Each row was made from one small tree. Brackets hold a mark, then the marks that hang from it, in alphabetical order. Every link used is in the known rows. Write each row's tree.
Known rows
(Z D (N J)): [ 1.84 -1.29 -1.21 -3.26  1.92 -1.28  1.39 -1.74  1.77 -0.36 -0.37 -1.73
 -0.48 -0.60 -1.59  2.85 -3.65  1.49 -0.51 -4.11  2.34  1.99  2.56]
(J Z): [-1.86 -0.85  0.77 -1.68 -2.61  0.06 -0.39 -0.83 -1.05  1.77  1.05 -0.33
  0.85  1.66 -1.88 -0.34  4.26 -0.59 -1.64  1.43 -2.31  0.97 -2.65]
(R (J (Z N))): [-2.36  1.11  0.41 -4.91 -0.75  2.14  1.65  1.96  2.58  0.72 -2.79  1.69
 -0.52 -1.97 -2.10 -3.07  5.34 -0.49 -0.50  3.23 -1.35 -1.08  0.76]
(R J): [-2.45  0.52  1.97 -3.26 -3.43  1.73 -0.95  1.97  0.14  1.48  2.13 -1.39
 -2.15  2.42 -4.03 -1.44  6.19  0.36 -1.82  0.82 -2.79 -0.46 -0.03]
(V (Z N)): [-0.47  0.86  2.01 -1.18 -0.04 -0.29  0.52  2.09  3.85  1.03  1.16 -1.51
 -0.21  1.17  1.39  2.42  1.57 -0.55  0.75 -2.18 -2.62 -0.85 -1.47]
(R (J Z)): [-3.84  0.89  1.03 -2.66 -3.13  2.02 -0.49  1.74 -1.03  1.38 -0.70  1.15
 -0.51 -0.90 -3.78 -2.94  7.26 -0.49 -1.42  3.40 -2.08 -1.27 -1.06]
(V Z): [-1.81  0.82  2.55  0.64 -1.99 -0.63 -1.62  1.85  0.64  1.27  3.25 -2.03
 -0.28  2.18 -0.20  2.78  3.70 -0.67 -0.59 -1.84 -3.88 -1.17 -3.28]
(J (Z D)): [-2.40 -1.79 -1.33 -1.56 -0.04 -0.11 -0.59 -3.42 -1.17  1.76  0.03  0.42
  1.13 -1.33 -2.69  0.89  2.99  1.08 -0.74 -0.77 -0.42  1.74 -1.69]
(N D (J Z)): [ 2.26 -0.11 -1.68 -0.15 -1.52  0.91 -1.34 -0.67 -1.53 -2.16 -0.71 -0.01
  1.62  0.01 -1.07  0.06 -1.10  1.04 -1.16 -0.37  1.69 -0.56 -1.92]
(V J R): [-2.08 -0.14  1.82  2.77  1.34  1.12 -1.08 -1.12 -2.59  1.99  3.73 -0.33
 -2.79  4.89  1.07 -0.57  4.50  0.78  0.20  2.31 -3.49 -0.22  1.10]
(J (Z R)): [-1.47 -2.21  2.30  0.75  0.03 -0.96  1.53  0.20 -4.03  1.80 -0.18  0.65
  0.31 -0.66  0.06 -1.11  2.81 -2.38 -1.35  2.71 -1.61  1.83 -0.93]
(V R): [-1.18 -2.38  1.23  0.58 -1.03  0.17 -0.98 -0.68 -1.05  0.98  4.32 -1.82
 -1.85  5.40  0.44  0.38  3.03 -0.24 -1.11  1.12 -2.20  1.69  0.20]
(J (Z D R)): [-2.03 -2.93  0.30  0.77  2.66 -1.29  1.43 -2.82 -4.33  1.71 -1.22  1.12
  0.65 -3.38 -0.81  0.53  1.65 -0.73 -0.36  0.56  0.18  2.72 -0.24]
(D (J (Z N R))): [ 0.41 -0.71 -0.38 -1.82 -0.16 -0.64  2.50  0.23 -1.32  5.04 -1.64  1.10
  1.36 -3.30  1.24 -0.93 -1.04 -3.25  1.24  1.99  1.47  1.19  2.69]
(D (J (Z N))): [-0.03  0.89 -1.67 -4.20 -2.47  0.73  0.53 -0.71  1.67  5.15 -0.31 -0.20
  1.86 -1.31 -0.76 -0.56  0.05 -1.28  1.52  0.63  0.87  0.69  0.95]
(N R): [-0.53  0.31  1.88  1.98 -2.77 -1.43 -1.54  1.02 -0.50 -0.18  2.51 -2.03
 -0.99  4.81 -0.46 -1.98  0.00 -0.40 -2.51 -0.01 -2.77  0.11 -2.78]
(V (N J) R Z): [-1.43  0.70  2.77  4.62  0.35 -2.09  0.98  4.05  1.06 -3.90  3.14  2.52
 -1.86  2.08  3.47  4.76  1.10 -2.44  0.59  2.35 -0.90 -1.55  2.00]
(D J): [-0.30  0.21 -0.27 -2.85 -5.32 -0.25 -2.57 -0.68 -0.62  5.68  4.56 -2.77
  0.07  3.14 -2.52  1.18  0.74 -0.67 -0.16 -1.66 -0.60  1.24  0.01]
(N (D J)): [ 2.28  0.46 -2.46 -1.81 -4.58  1.40 -3.94 -1.91  0.41  3.62  4.00 -3.07
  1.41  2.78 -1.73  1.06 -0.92  1.19  1.07 -3.54  1.12  0.27 -1.78]
(N D J R): [ 3.18  1.18 -0.10  3.98 -1.80 -0.70 -1.99  0.76 -1.12 -4.58  0.57 -1.96
 -0.02  3.44  0.67 -0.97 -5.45  1.26 -2.14 -1.83  0.97 -1.50 -2.41]
(J (Z D N R)): [-0.23 -3.24 -0.29 -1.23  4.87 -0.99  3.36 -2.52 -1.04  0.98 -3.30  1.41
  1.02 -4.65  0.53  0.06 -0.33 -0.84  0.81  0.29  1.03  2.84  1.34]
(Z D (N J R)): [ 1.88  0.33 -0.79  0.76  2.18 -2.32  1.23 -0.48  1.04 -3.11 -1.55 -0.75
 -0.98 -0.45  0.10  0.48 -6.64  0.76 -1.15 -2.67  2.24  0.40  1.60]
(Z N): [ 0.85 -0.95  0.49 -3.94 -0.49  0.19  0.73 -0.23  3.44  1.65  2.02 -2.60
 -0.55  3.25 -0.71  0.43  0.97 -0.07 -0.81 -1.66 -1.73  1.75  0.03]
(N D): [ 1.99 -0.94 -0.83 -1.25 -2.02  1.78 -2.81 -1.72  0.93 -0.38  3.03 -3.06
  0.91  4.12 -1.35  0.86  1.09  2.26 -0.74 -2.88 -1.12  0.95 -3.11]

Write each row's tree
[ 1.02 -0.50 -2.63 -4.81 -0.65 -0.22 -0.27 -3.35  2.55  4.95  1.56 -2.12
  0.56 -1.03 -2.08  2.52 -2.26  0.58  2.25 -4.17  2.35  2.42  2.56]
(Z (D J) N)
[-0.15 -1.13  1.95  1.86  0.14 -2.05  2.08  1.41 -5.24  0.21 -1.33  0.96
 -0.35 -1.71 -0.17 -0.31 -0.92 -2.68 -2.26  2.24  0.86  0.58  0.81]
(N (J (Z R)))
[ 3.74  2.06 -2.31  0.01 -2.20  0.75 -1.78  0.03  2.80  0.50  0.35 -2.17
  1.69  1.82  1.62 -1.37 -5.84  0.50  1.41 -2.04  1.99 -1.32 -0.31]
(Z (N (D J) R))
[ 5.53 -1.09 -0.19  0.07  2.80 -0.29  1.70  0.76 -0.02 -2.48 -1.48 -1.16
 -0.04 -0.07  2.16  0.57 -5.97 -0.24 -0.47 -2.27  2.84  0.78  1.65]
(Z (N D J) R)
[ 1.92  1.08  1.43  0.71 -0.29 -1.75  1.46  2.44  1.71 -2.46 -0.80 -1.34
 -1.32  2.30  0.96 -1.31 -5.10 -0.15 -2.04 -0.61  0.44 -0.92  1.01]
(Z (N J R))
[ 5.10  1.07 -0.57  1.89  0.29 -0.09 -0.01  1.13  2.16 -4.80 -1.64 -1.51
 -0.03  1.91  1.99 -1.35 -7.21  1.22 -1.07 -2.26  2.05 -1.34 -0.41]
(Z (N D J R))
[-0.51  3.40  3.44  5.94 -0.91 -3.44  0.37  5.93  1.58 -5.38  1.85  2.32
 -0.99  1.58  2.76  2.54 -1.87 -2.18 -0.44  1.36 -1.36 -3.32 -0.50]
(V (N J R) Z)
[-4.21 -0.21 -0.49 -2.90 -0.71  1.48 -0.48 -1.26 -1.24  0.84 -1.76  1.75
 -0.25 -3.57 -4.28 -1.32  6.22  1.18 -0.55  1.57 -0.33 -0.09 -0.20]
(R (J (Z D)))
[-0.20 -0.13  0.01  2.44  4.29 -0.70  1.21  0.19  0.94 -1.96 -0.40  0.56
 -1.55 -2.12  2.91  4.45 -3.08  0.06  1.96 -2.17  1.76 -0.34  2.77]
(V R (Z D (N J)))
[ 4.85  0.21 -1.75 -2.49  0.21  0.60 -0.05 -0.18  3.06 -2.49 -0.17 -2.29
  0.39  1.64 -0.06  1.42 -4.48  1.63 -0.46 -3.87  2.29 -0.11  0.11]
(Z (N D J))
[-2.75  0.19 -1.24 -5.17  1.55  1.79  1.44 -0.89  2.03  0.43 -3.93  1.76
 -0.10 -5.15 -3.02 -1.46  3.98  1.10  0.79  1.00  0.20 -0.09  1.64]
(R (J (Z D N)))
[-1.70  2.53 -0.19  2.35 -1.30  1.89 -0.29  3.42  2.38 -6.04 -2.30  4.39
  0.98 -0.79  0.15 -3.53  3.18  0.44  0.62  5.43 -0.71 -3.39 -1.52]
(V (N D (R (J Z))))
[ 2.41  1.83 -1.78  2.30 -4.07  0.44 -3.95 -0.34 -0.36  1.04  2.45 -2.22
  1.23  3.05  0.22 -1.18 -3.99  0.67  0.51 -2.17  1.05 -0.91 -2.10]
(N (D J) R)
[-1.27 -0.78  0.50  0.17 -2.31 -1.25  0.64 -0.18 -4.56  5.34  0.46  0.68
  1.13 -1.57 -0.34 -0.38  0.71 -3.28  0.12  2.23  0.65  1.11  0.64]
(D (J (Z R)))
[ 2.19  4.15 -1.03  3.38 -1.27  0.44 -2.52  2.40  3.30  0.22 -0.57 -0.91
  2.02 -0.22  3.97  0.41 -5.23 -0.19  2.69 -2.47  1.03 -3.50 -1.86]
(V (Z (N (D J) R)))
[ 1.28 -1.68 -1.24 -2.59  2.35 -1.58  1.55 -1.93 -0.38  5.04 -0.18 -1.11
  0.25 -2.61 -0.17  1.97 -3.55 -0.94  2.29 -3.09  2.76  2.95  3.76]
(Z (D J) N R)
[-3.54 -0.88 -1.44 -2.22  3.41  2.68  1.86 -0.71  0.86 -0.17 -3.63  3.03
 -1.05 -4.04  0.09 -1.50  4.18  0.58  1.50  3.64  1.04  0.02  3.36]
(V (R (J (Z D N))))
[-3.91 -0.61 -0.75  2.85  4.15  1.64 -0.42 -4.10 -3.93  1.43 -0.07  3.14
 -1.14 -1.25  0.97 -0.25  4.61  1.74  1.49  3.07 -1.54  0.34  1.25]
(V (J (Z D)) R)
[-0.13 -1.94 -0.35 -0.33  0.04 -1.96 -0.52 -2.66 -3.56  5.55  2.24 -1.36
  0.14 -1.58 -1.44  2.27 -1.80 -1.12  1.04 -2.67  1.67  2.58  1.97]
(Z (D J) R)
[-1.02 -0.51 -1.06  0.18  2.62 -0.94  1.18 -1.67  0.97 -1.33 -3.11  1.45
  1.28 -2.53  0.71 -1.73 -1.49  0.85  0.23  0.39  0.19  0.85 -0.62]
(J (Z D (N R)))
[ 1.59  2.45 -0.05 -0.20 -0.43  2.64 -0.72  2.53  3.50 -3.70 -1.92 -0.59
 -0.82  0.95  0.31 -4.37 -0.26  1.92 -0.10  0.24 -0.16 -2.81 -0.58]
(Z (N D (R J)))
[-0.67  1.54  1.19  3.48 -2.45 -2.11  0.39  2.10 -3.04 -2.47 -1.28  1.03
 -0.22  0.41 -0.12 -2.48 -2.27 -1.26 -2.80  2.79 -0.10 -1.49 -1.37]
(N (J Z) R)
[-0.71 -1.67 -1.93 -3.96  2.22  0.35  1.44 -3.26  2.10  0.96 -1.81  0.16
  1.39 -2.75 -1.23  0.49  1.09  1.17  0.97 -0.93  0.05  2.00  0.17]
(J (Z D N))
[-3.44  1.90  3.09  5.19  2.08  0.73 -1.31  1.22 -2.19  1.58  3.03  0.81
 -2.08  2.43  3.40  1.20  5.15  0.06  1.48  1.93 -4.43 -2.94 -0.18]
(V J R Z)
[ 2.71 -0.97 -0.10  2.82  1.19 -0.36  0.72 -0.13 -4.54 -2.32 -2.59  0.83
  1.06 -1.85  0.63 -0.61 -3.05 -0.61 -1.24  0.81  2.24 -0.11 -0.74]
(N D (J (Z R)))
[-2.41 -1.82  1.53 -0.73  1.91 -0.09  0.98  0.10 -3.12  1.08 -0.37  0.02
 -2.46 -2.24 -2.85 -0.31  3.44  0.02 -1.00 -0.45 -0.55  1.36  1.67]
(Z D (R J))
[ 2.23  1.88 -0.66  4.14 -1.36 -0.12 -1.22  0.88 -2.17 -4.45 -2.30  1.01
  1.28  0.22  0.96 -2.31 -4.14  0.82 -1.99  1.01  1.69 -2.35 -2.92]
(N D (J Z) R)
[ 2.36 -0.59 -2.26 -3.03  0.72  2.10 -0.16 -1.99  3.30 -0.95 -1.85 -0.08
  2.51 -0.04  0.71 -0.80  0.18  1.54  0.66 -0.44  0.35  0.19 -2.08]
(J (Z (N D)))
[ 3.38  1.42  0.06  3.88 -0.80 -1.44 -0.61  2.42  2.15 -7.18  1.36  1.15
  0.37  3.44  1.19  0.89 -4.59  0.46 -0.59 -0.10  1.29 -1.61 -0.52]
(V (N D J R))
[-1.46  1.03  0.24 -1.15  1.30  0.46  0.60  0.94  2.40 -1.30 -2.38  0.34
 -1.68 -1.46 -1.22 -2.68  0.47  1.54 -0.17 -0.21  0.00 -0.77  1.30]
(Z D (N (R J)))
[ 1.35 -0.48 -1.76  1.21 -1.40  0.58 -1.24 -1.38 -3.78  3.23 -0.71  0.52
  2.29 -2.26  0.60 -0.38 -1.27 -1.25  1.45  0.66  2.23  0.23 -0.73]
(N (D (J (Z R))))
[-3.12 -1.09  0.68  3.02  2.00 -0.39 -1.27 -1.38 -0.81  0.53  2.54 -0.37
 -1.28  0.19  1.68  4.14  2.59  0.33  1.30 -1.57 -1.93  0.34 -0.49]
(V R (Z D))
[-0.13 -1.04  2.11  1.72  1.19 -2.99  3.71  2.78 -2.33 -2.53 -0.58  3.82
 -0.05 -1.68  0.77  1.34 -0.05 -3.53 -0.69  4.46  0.60  0.79  2.10]
(V (N (J (Z R))))
[ 1.71  1.51 -1.73 -1.42  2.73  3.29 -0.06 -2.33  1.63 -0.11 -2.42  1.26
  1.77 -0.61  1.55 -1.71  1.64  2.81  2.07  1.17 -0.72 -1.41 -1.03]
(V (J (Z (N D))))
[-0.32 -1.50  1.77  1.46  4.98 -1.68  2.19  0.11  0.49  0.35 -1.10  0.04
  0.10 -3.74  2.59  3.47 -1.21 -0.87  1.86 -2.97 -0.36  0.98  0.72]
(V (Z D N R))
[-0.92 -0.28 -0.36  0.33  0.20  3.04 -1.04  1.85  3.17 -4.34  1.94  2.32
 -1.57  2.83  0.53  0.01  4.91  0.97  1.82  3.46 -0.81 -1.19  1.48]
(V (N D) (R J))
